Each row comes from the steps of one path. Every step used is in the known rows, and no mark comes twice. Write the path behind each row, first mark first.
Known rows
kodobup-botip-bebet-benel-galu-vomev-kanis: [ 0.12  0.95 -3.19 -2.28 -0.76 -2.13  4.54 -3.60  2.54 -1.22 -1.79 -4.96
  0.22  1.04  1.61 -4.77 -0.57  3.52  3.67 -0.42  2.48 -2.51  0.64  0.05
  3.55 -0.50]
botip-bebet: [-0.82 -0.28 -1.75 -0.67  1.38 -0.70  1.96 -0.33  2.46 -0.13 -0.79  2.89
 -0.04  2.44 -0.26 -1.60 -1.19  1.79  0.56  0.99 -0.88 -1.89 -0.61 -0.35
 -1.26 -0.85]
gavit-botip-bebet-benel-bivizu: [-1.89  0.33 -4.04 -1.19 -0.48 -3.29  4.31 -2.84  4.15 -1.08 -4.08  0.91
  0.15  1.98  2.47  1.00 -0.09 -0.91  0.79 -1.15  2.06 -2.51 -1.58 -1.84
  1.68  0.62]
nuge-benel-galu: [-0.67  3.74 -0.55  2.48 -1.94  0.14  0.14  0.91 -0.05 -2.44 -2.52 -1.15
  1.21 -0.11  0.24 -1.85 -0.01 -0.95  0.16 -0.43  1.51  0.60 -0.83 -0.85
  0.86  0.84]
botip-bebet-benel-galu-vomev: [ 0.34  0.42 -2.02  1.40 -1.53 -1.45  3.77 -3.02  4.54  0.58 -0.31 -1.72
  0.61  1.27  1.76 -4.66 -1.09  0.48  1.61 -2.07  0.78 -2.17 -0.23  0.67
  0.15 -1.26]
nuge-vomev-kanis-benel-vido: [-2.82  2.38  0.49  2.32 -0.81  3.90  2.12 -1.09 -2.71 -5.79 -2.27 -1.36
  2.52  0.26 -1.61 -0.99  2.30  2.53  2.43  0.35  4.36  1.82  4.43  1.55
 -0.73  1.38]
kanis-benel: [ 0.11 -0.06  0.54  2.01  0.24  0.27  1.37  0.04  0.90 -1.76  0.46  2.14
  0.03  1.86 -1.20  1.06 -0.06 -0.75  1.39 -1.13  3.20 -0.63  1.84  0.00
 -2.19 -0.16]
zuvul-vomev-nuge-benel-bivizu: [-0.56  1.69 -3.00 -0.85 -1.10  2.78  3.21  0.41 -1.05 -2.70 -1.66 -0.91
  1.61 -3.97 -1.36  0.04  0.91 -0.26 -0.85 -0.69  1.14 -2.03  3.11  2.48
  0.98 -0.69]
kanis-benel-bebet: [-1.83 -0.90 -1.45  2.69 -0.69  1.21  1.64  0.57  0.24 -2.31 -2.18  2.37
 -1.01  2.05 -0.18  1.20  2.85  0.47 -0.17 -0.69  3.26 -2.03  0.58 -0.75
 -2.63  1.56]
vomev-kanis-benel-galu: [-1.81  0.34 -1.04  1.77 -2.45  0.73  2.50 -0.63 -0.76 -5.75 -1.63 -0.83
 -0.64  0.01 -1.75 -0.77  3.08  0.98  4.08 -1.47  2.72 -1.29  2.90  1.04
 -2.60  1.19]
gavit-botip: [ 0.64 -0.86 -0.29 -1.37  0.27 -2.30 -1.07 -0.24 -2.60 -0.18 -1.05 -3.00
 -0.86  0.58  2.12  1.94 -0.44 -1.03 -0.97 -2.15  0.68 -0.06 -0.54 -0.52
  1.40  0.62]
zuvul-vomev-bebet-benel: [-0.80 -0.23 -3.25 -3.50 -1.35  1.02  4.49 -2.99  3.64  1.53  1.37  0.49
 -1.16 -1.76 -2.39  0.38 -0.11  1.28  0.87 -0.27 -0.48 -3.39 -0.19  1.11
  3.80 -2.58]
kodobup-benel: [ 0.47  1.75 -2.28  1.19  0.94  1.55 -1.20 -1.06  3.97 -1.32  0.27 -0.49
 -0.96  0.93  1.05  1.06 -0.94  1.18  0.18  0.04  0.71 -0.62 -1.13 -0.67
  2.76 -1.69]
keni-benel-galu-vomev: [ 2.11 -0.18  0.05  2.82 -3.03  0.60 -0.98 -0.19  0.00 -1.58 -0.09 -2.69
  1.60  0.49  0.29 -3.49  1.18 -0.64  1.33 -4.78  2.92 -1.26  1.09  1.03
 -0.43  1.33]
benel-vido: [-2.26 -0.53  0.12  1.04 -0.30  1.32 -1.56 -1.06  0.23 -1.82 -1.52 -1.89
 -0.16 -1.19 -0.23 -1.21  2.12  0.82 -1.65 -0.36  1.37 -0.28  1.01  0.47
 -1.90  2.43]
kodobup-benel-galu: [-0.38  1.45 -3.12  2.73 -0.48  0.96 -1.74 -1.30  4.01 -3.11 -0.67 -2.18
 -1.49 -0.28  1.74 -0.49  0.15  0.60  0.13 -0.94  0.74 -0.87 -1.35 -0.76
  1.95 -0.59]
galu-benel-vido: [-0.08 -1.09 -1.07  1.92 -2.38  1.13 -4.20  1.43  0.31 -0.95 -1.63 -2.52
 -0.73 -0.07  1.03 -3.64  2.37 -0.03 -0.24  0.22  2.34 -0.32  2.14 -0.89
 -0.70 -0.19]
zuvul-benel: [ 0.42 -0.45 -1.66 -0.51 -1.32 -1.52 -2.23  1.66  0.36  0.34  0.92  1.53
 -0.97 -0.54 -0.77 -0.09 -0.28 -0.29  0.90  1.45  1.87 -1.32 -1.34  0.29
  0.15 -2.78]
vomev-nuge-benel: [ 2.29  2.58  0.86 -1.16 -0.26  3.56  0.45 -0.29 -1.55 -2.39 -0.68 -0.86
  1.33  0.11 -1.27  0.50 -0.70 -0.31 -0.80 -0.64 -0.25 -0.70  2.48  2.09
  0.89 -0.35]
gavit-botip-bebet: [-0.13 -1.20 -2.08 -2.00  1.93 -2.92  0.86 -0.70 -0.03 -0.36 -1.84 -0.22
 -1.08  3.11  2.03  0.48 -1.50  0.44 -0.38 -1.09  0.06 -1.68 -1.04 -0.72
  0.21 -0.19]
bivizu-benel-vido: [-3.14 -1.61 -1.32 -0.03 -0.98 -0.02 -1.99 -1.41  1.14 -1.61 -2.72 -1.14
 -2.07 -3.01 -0.10 -1.14  3.84  0.61 -0.26 -0.08 -0.35 -0.87  3.00  0.72
 -1.70  1.04]
gavit-botip-bebet-benel: [ 0.81  0.30 -1.72 -2.52  0.62 -2.62  2.82 -3.33  3.42  0.47 -2.05  0.65
 -0.53  3.57  1.87  1.40 -1.86 -0.34  0.99 -1.21  1.53 -2.75 -2.10 -1.20
  2.13 -0.70]
vomev-nuge: [ 2.07 -1.52  0.53 -1.80  0.22  2.63 -0.17 -0.91 -1.51 -1.59  0.59 -1.52
 -0.66 -1.05 -1.18  0.88  0.54  0.40 -1.05 -1.26 -1.49 -1.84  3.04  2.84
 -0.89 -0.09]
benel-bivizu: [-2.70 -0.03 -2.08  1.38 -1.26 -0.60  1.33  0.49  0.84 -1.48 -1.78  0.37
  0.61 -1.97  0.74 -0.70  1.96 -0.69 -0.17  0.01  0.40  0.18  0.49 -0.61
 -0.47  1.56]
gavit-botip-kodobup: [ 0.13  0.46 -2.46 -2.07 -0.17 -2.02  0.23 -0.27 -3.48 -0.22 -1.10 -0.52
 -0.73  1.84  1.27  2.08  1.39 -0.18 -0.10 -4.56  1.20 -1.92  0.39 -0.54
  1.15 -0.44]
bebet-benel: [ 0.91  1.59  0.15 -0.71 -1.11  0.04  1.98 -2.63  3.54  0.91  0.06  0.80
  0.66  0.78 -0.05  1.24 -0.41 -0.80  1.17 -0.06  1.47 -0.70 -1.10 -0.59
  1.98 -0.54]

Write each row's path
[-0.13  1.58 -1.12  0.33 -4.16  0.17  3.14 -3.50  0.32 -1.61 -0.43 -5.94
  0.78 -2.02  1.13 -3.50  1.92  0.89  3.62 -2.22  0.99 -0.42  1.66  1.79
  2.01 -0.41] -> bebet-benel-galu-vomev-kanis
[-0.35  2.75 -0.88 -1.21 -1.22  2.51  3.41 -2.66  1.68  0.55  0.18  0.23
  2.10  0.63 -0.99 -0.62 -1.55  1.25  0.73  0.82 -0.65  1.01  0.03 -0.09
  5.60 -1.89] -> nuge-vomev-bebet-benel
[ 0.53  2.51 -0.98  1.48 -1.68  2.47  1.68  0.45 -2.01 -2.58 -0.77 -4.43
  2.97 -2.61  0.98 -3.09  0.51 -0.52 -0.97 -2.21  0.16  0.48  4.53  2.99
  0.57 -0.16] -> galu-vomev-nuge-benel-bivizu
[ 1.15  0.81 -1.56 -3.15  2.15 -2.34  3.51 -2.84  5.54  1.35 -1.51  1.62
 -0.06  3.97  0.26 -0.21 -2.78  1.70  1.47  1.72  3.11 -2.68 -2.25 -2.42
  3.47 -0.46] -> kodobup-botip-bebet-benel
[-1.69  0.32 -2.54 -0.63 -3.31  0.74  2.43 -3.55  3.77 -1.19 -0.70 -0.79
 -1.14 -0.71 -0.95 -1.48  1.57  0.33  0.82 -1.12 -1.12 -2.22 -0.67 -0.12
  2.03  0.53] -> vomev-bebet-benel-galu
[-2.61  0.21 -3.52  0.19 -3.08  0.32  4.29 -2.52  3.33  0.17  0.54 -2.74
  1.22 -2.38  0.55 -3.08  1.55  0.50  0.44 -1.91 -0.94 -0.51  1.64  1.08
  2.93 -0.47] -> galu-vomev-bebet-benel-bivizu
[ 0.40  0.26 -1.36 -1.09 -2.02  0.82  3.00 -3.37  2.59  1.63  2.36 -3.21
  0.65 -0.35 -0.23 -2.33 -0.33  1.35  0.59 -2.00 -1.38 -0.92  1.26  1.35
  3.38 -1.99] -> galu-vomev-bebet-benel
[-0.02 -1.37 -2.91  1.81 -2.57  0.59 -2.46  2.87 -0.40  0.43 -2.93 -0.47
 -1.79  1.22  2.29 -2.31  2.83  0.20 -0.11  1.24  0.97 -1.30  0.05 -2.14
  0.73 -0.48] -> galu-benel-bebet
[-1.94 -1.08 -2.39  0.51 -2.40 -1.93 -0.67 -0.38  1.03 -1.76 -2.40 -1.14
 -2.55 -3.46  0.86 -1.59  2.80 -0.62  1.02 -0.98 -1.56 -1.17  1.78  0.28
 -0.83 -0.20] -> bivizu-benel-galu
[ 2.35 -2.12 -0.26  0.78 -1.63  1.86 -0.53 -0.72 -2.62 -2.05  1.20 -6.98
 -0.03 -3.05  0.97 -3.74  1.00  0.00 -1.17 -4.28 -1.53 -1.31  4.34  4.34
 -1.33  0.14] -> benel-galu-vomev-nuge
[ 2.52 -1.93  0.19  2.68 -1.55  2.23  0.75 -0.76 -1.94 -3.98  1.62 -4.93
 -0.09 -1.30 -0.17 -2.69  0.95 -0.83  0.28 -5.33  1.41 -1.94  6.36  4.46
 -3.73 -0.18] -> kanis-benel-galu-vomev-nuge
[ 0.27  3.32 -0.32  3.38 -2.34  0.01  0.14  1.02 -1.16 -1.18 -0.82 -5.02
  2.31 -0.92  2.18 -4.84 -0.76 -0.72 -0.06 -2.14  1.27  1.64  0.76  0.69
  1.22 -0.42] -> nuge-benel-galu-vomev
[-1.85  1.57 -6.79  1.51 -2.05  2.01  0.65 -1.55  2.02 -2.17  1.71 -3.44
 -1.36 -0.11  0.70 -3.98  1.87  3.57  0.71 -5.28 -1.78 -2.67  1.39  1.49
  2.91 -3.28] -> botip-kodobup-benel-galu-vomev-bebet
[-0.97  4.00 -1.01  1.93 -3.28  0.97  1.70 -0.10 -3.19 -3.19 -1.56 -6.32
  1.97 -1.66  0.74 -4.98  1.08  1.56  2.49 -1.34  0.98  1.54  2.02  1.77
  1.78 -0.23] -> nuge-benel-galu-vomev-kanis
[-1.87 -0.48 -2.78  0.42 -2.24  0.60  4.18 -0.42 -0.89 -4.42 -0.65 -0.96
 -1.07 -2.56 -2.53 -0.51  2.83  1.35  4.00 -1.55  3.67 -2.91  3.00  1.90
 -1.81 -0.56] -> zuvul-vomev-kanis-benel-galu
[-1.33  2.45 -2.38  1.72 -2.77  1.07  0.93  0.30 -0.99 -1.63 -0.01 -5.17
  1.20 -1.30  0.34 -5.54 -0.05  1.11 -0.44 -2.42 -1.56  0.78  1.36  1.26
  2.30 -0.80] -> nuge-benel-galu-vomev-bebet
[ 0.14 -0.52 -0.23  4.67 -1.69 -0.54  1.15  0.12 -0.16 -2.21  1.05 -3.54
  0.21 -0.18  0.75 -3.35  0.76 -0.89  1.21 -4.15  2.93 -0.14  3.27  1.59
 -2.81 -0.22] -> kanis-benel-galu-vomev
[-1.34 -1.62 -2.23  3.04 -2.20  0.73  2.04 -0.37  0.22 -2.58  1.77 -3.45
 -0.68 -0.50 -0.94 -4.12  1.29  0.86  0.97 -4.34  0.17 -1.03  3.78  2.07
 -1.88 -0.38] -> kanis-benel-galu-vomev-bebet
[-0.09  0.34  0.01  1.27 -1.37  1.16  2.97 -0.58 -1.90 -2.78  1.34 -3.02
  0.99  0.22 -0.74 -1.86  1.17  1.70  3.81 -2.06  2.40  0.07  4.74  2.65
 -1.27 -1.06] -> galu-vomev-kanis-benel
[-1.95  1.63 -1.85  0.81 -2.35 -0.60  3.55 -2.17  4.32 -0.73 -1.89  0.94
  1.15 -1.08  0.57  0.53  1.69 -1.63  1.24 -0.15  2.12 -0.63 -0.57 -0.98
  1.59  0.93] -> bebet-benel-bivizu
[-1.61 -1.49 -2.66  0.89 -2.08  0.25  0.37 -0.47 -0.98 -0.85  1.34 -5.76
 -0.66 -2.46  0.51 -5.13  1.37  1.50 -0.80 -3.06 -2.93 -0.26  1.78  1.99
  0.36 -0.51] -> benel-galu-vomev-bebet
[ 3.26 -0.37  0.07  0.26 -2.82  1.90  1.59 -3.62  0.65 -0.99  0.98 -6.24
  0.18 -2.22  1.20 -2.67  0.80 -0.87  0.11 -4.36 -0.03 -2.09  3.44  3.94
  0.47 -0.37] -> bebet-benel-galu-vomev-nuge
[-0.30  1.99 -5.79  0.68 -0.77 -0.93 -1.42 -1.24  0.51 -3.21 -1.88 -2.83
 -2.21  1.45  2.81  1.55  1.57  0.40  0.07 -5.64  2.01 -2.97 -1.13 -1.22
  2.99 -1.17] -> gavit-botip-kodobup-benel-galu
